What can hang from each mark:
K_19: K_146 K_391
K_492: K_98 K_146 K_391 K_679
K_679: K_19
K_98: K_19
K_594: K_146
K_146: K_492
K_391: K_19 K_492

Known rows, with every way that one mark hangs from another:
K_594(K_146): [-23.9  17.3 -22.9   2.4  16.5  38.3 -16.3 -43.2 -18.8  -6.9  14.1   0.8
  17.3  -7.4  31.5  -2.3  17.0]
K_391(K_492(K_146 K_679)): [ -7.2   5.5  11.9 -19.4   6.5  35.2   9.2  11.6  -2.7  31.3   3.9   4.8
  -4.7 -10.9 -12.9  20.9  -9.0]
K_594(K_146(K_492(K_679))): [  0.8   8.0 -41.0  -0.6   9.7  52.4   0.1 -52.2 -14.2   4.3  15.1   3.6
  -0.7 -26.4   8.8  30.1 -20.4]
K_146(K_492(K_98 K_391(K_19) K_679)): [ -0.2   4.1  13.5  -4.5 -27.6 -14.6  18.4 -16.3  25.6  -5.1   0.6  16.1
 -19.1 -23.7 -40.6  24.1 -41.7]
K_19(K_146 K_391(K_492)): [ 20.9 -21.3   0.4 -11.2  36.7   9.5 -12.4   8.6  -2.2  -7.4  32.8  -5.5
  -6.4   7.9  11.6 -22.5  49.8]
K_391(K_19 K_492): [-20.6  15.4   5.2 -28.9  26.7  64.3  17.8 -30.6  -5.6  61.0  24.9 -14.2
 -30.0 -52.2  21.6 -17.6  11.7]
K_391(K_492(K_98)): [ 10.4  12.3  24.5 -21.1   2.4  19.8  -2.1   3.9   4.2  24.2   3.9 -15.0
 -11.4  -8.6 -16.6  -2.4   3.9]
K_679(K_19(K_146 K_391(K_492(K_98)))): [ 33.1 -11.1 -17.1  10.2   9.2 -19.4  -4.3  17.8 -22.6 -11.3  -2.3 -25.0
   9.3  36.6  11.9 -22.7  36.0]
K_679(K_19(K_146(K_492(K_98 K_391)))): [ 15.4  -6.6 -19.4  24.3  -5.5 -27.1   9.0  -6.1   0.5 -15.6   0.3  -7.0
  25.0  38.5  -6.8   8.6   6.7]
K_391(K_492): [  8.5  10.5  15.0 -19.9  25.1  64.0   3.5 -15.3  -3.1  36.0  20.2 -10.1
 -16.4 -18.5   5.7   5.6  23.3]
K_391(K_19(K_146) K_492(K_98 K_679)): [ 12.0  -6.6  -7.0 -22.8  10.3  -8.4  14.1  -6.0  13.8  50.8  -1.7 -10.6
 -15.8 -52.6 -12.4 -22.6 -23.0]
K_146(K_492(K_98 K_679(K_19(K_391)))): [ 29.2  14.4 -19.5   9.6 -28.5  -9.3   6.9   2.4  -6.7 -20.2 -16.2  -5.0
  -4.6   1.7 -27.0  22.7 -26.1]
K_492(K_98(K_19)): [-25.9  14.8  21.7  13.2  -6.6 -19.8 -18.2   9.2  10.3 -12.8 -18.2   3.2
  16.0   7.4  23.8 -21.6  10.0]
K_679(K_19(K_146(K_492) K_391)): [ 17.7  -3.9 -37.6  21.6  10.4  -0.4   1.2  -3.9 -19.7 -24.0  12.8 -11.2
  16.5  31.8  19.4  -5.5  34.4]
K_146(K_492(K_98(K_19) K_391 K_679)): [  9.2 -12.5  19.3  11.1 -21.6  -8.9   6.9  -5.4  24.7 -13.6  -7.9  18.4
 -14.3   3.5 -20.9  32.8 -28.1]
K_19(K_146 K_391(K_492(K_98))): [ 23.3 -20.0  10.0 -12.4  21.2 -24.9 -16.1  24.1   3.3 -16.6  20.0  -9.0
  -1.8  17.0  -5.4 -27.5  32.6]

Rows:
[-31.7 -12.4  22.9  -0.8  23.3  32.6 -12.7  18.4 -15.8   0.2  11.5   2.6
 -11.4  19.4  55.4 -16.9  43.4] | K_98(K_19(K_391(K_492(K_146))))
[ 41.5 -24.3   0.5  -9.5  14.2 -29.0 -13.9  24.7   5.3 -15.6   5.4  -5.1
  -7.6   2.6 -15.1 -20.1  19.0] | K_19(K_146 K_391(K_492(K_98 K_679)))
[  5.6   7.9  -5.1   6.8 -13.4   9.2   2.7  -7.5  13.5   2.2 -11.8   8.2
  -6.5 -19.5  -6.6  21.8 -33.7] | K_146(K_492(K_98(K_19) K_679))
[-26.0   7.7  11.3  -6.5   1.4  34.6  19.6 -37.6  15.1   4.4  33.4  15.7
 -17.4 -16.1  -6.8  21.1  -3.9] | K_146(K_492(K_391(K_19)))
[ 37.0   2.6 -22.7  24.7 -26.6 -65.5 -11.6  26.7  -3.9 -40.1 -37.3  -5.6
  22.1  17.8 -16.5 -15.7  -0.7] | K_492(K_98 K_679(K_19(K_146 K_391)))
[-34.5  -1.2  34.3 -14.7   0.7   2.4  -2.0  31.1  -1.2  25.7  -1.6  -4.7
   3.6  20.5   7.4  -3.7  -4.5] | K_391(K_492(K_98(K_19) K_146))
[-79.2  10.2  54.2  -3.7 -38.4 -77.2   2.4  31.2  20.8 -30.5  -3.5  24.4
  25.6  36.3 -28.4 -13.2 -16.2] | K_492(K_98 K_146 K_391(K_19))
[ 48.3  -5.8 -12.1  -1.9  -2.0  -4.1   8.1   9.9  -3.3  28.3 -20.3 -21.0
  -3.4  -4.2 -19.6   3.3  -8.8] | K_391(K_492(K_98 K_679(K_19(K_146))))
[ 14.0  -6.5 -26.5  11.3 -19.9  -1.2   4.2 -33.4 -12.5 -14.0  -5.3  -1.6
   1.6  14.2 -12.1  32.3 -31.7] | K_594(K_146(K_492(K_98 K_391 K_679(K_19))))
[  5.6 -11.7 -14.2   0.7  24.2  -1.1 -10.0  -3.7   5.2 -33.3  38.2   8.3
   6.3   9.5   4.3  -6.5  31.2] | K_19(K_146(K_492) K_391)
[ 30.0 -18.4   7.9  -5.1  12.1   4.6  -1.2   9.0  10.2  32.0 -13.4  -8.0
 -13.5 -17.3   2.8  -3.5  -6.8] | K_391(K_492(K_98(K_19(K_146)) K_679))
[ 12.3   8.3 -44.6   8.0 -12.7  13.6   1.2 -35.4 -21.7  -2.4  -8.5 -10.4
   8.2  -4.4  -0.8  24.4 -35.2] | K_594(K_146(K_492(K_98 K_679(K_19))))
[-17.6 -14.1 -14.1  16.0  36.8  26.5  -5.1 -20.2  13.1   9.1  19.6   9.9
  11.9  -3.8  49.1  -5.0  22.5] | K_98(K_19(K_146(K_492)))
[ 13.6   1.7 -51.3   9.4   3.5  40.9  -0.9 -40.1 -33.6 -11.0   6.9  -5.3
  -3.9  -3.1  18.7  22.8  -8.7] | K_594(K_146(K_492(K_679(K_19(K_391)))))
[-64.8   8.6  36.0   8.0 -21.3 -56.3 -24.2  55.6  -2.2 -43.7 -14.0  15.0
  32.5  49.9  16.8 -24.0   6.4] | K_492(K_98(K_19(K_391)) K_146)
[-39.4   2.6  23.5  13.4 -30.3 -62.5 -19.2  56.0   2.1 -42.0 -35.7  22.0
  24.4  27.6   1.4 -11.3 -15.1] | K_492(K_98(K_19(K_391)) K_146 K_679)
[-56.2  16.0  15.2 -32.3  17.4  42.2  18.7  -4.1  -8.4  53.4  25.5  -3.7
  -9.5 -27.3  14.2 -12.6  -0.4] | K_391(K_19 K_492(K_146))
[ 25.3  -5.0  15.7  -8.6   3.5  22.6   0.7   6.3   4.5  34.3 -17.9  -9.0
 -22.6 -21.6   3.0   2.6  -9.4] | K_391(K_492(K_98(K_19) K_679))
[ 26.6  15.3 -24.6  22.4  -8.9   9.4  -1.5  -0.4 -20.7 -26.2 -23.1  -0.9
   2.4   0.4  11.9   1.3  21.5] | K_492(K_679(K_19(K_391)))
[-11.0   3.2  17.0   5.4  -8.8   2.2  12.8 -25.2  18.7  -6.8  -2.7  26.0
 -13.9 -29.6  -7.8   3.8   2.8] | K_492(K_391(K_19) K_679)
[ -1.2 -10.0  17.7   8.5 -25.6 -73.1   4.6   3.7  37.2 -20.6 -17.4  20.4
   4.0 -12.0 -34.1 -11.8 -19.4] | K_492(K_98 K_391(K_19(K_146)) K_679)
[  5.4   6.2   6.3  -7.5 -20.9 -10.2  10.0  33.1 -12.5  22.4 -24.5 -12.3
   6.6  17.1 -26.8  14.9 -25.8] | K_391(K_492(K_98 K_146 K_679(K_19)))
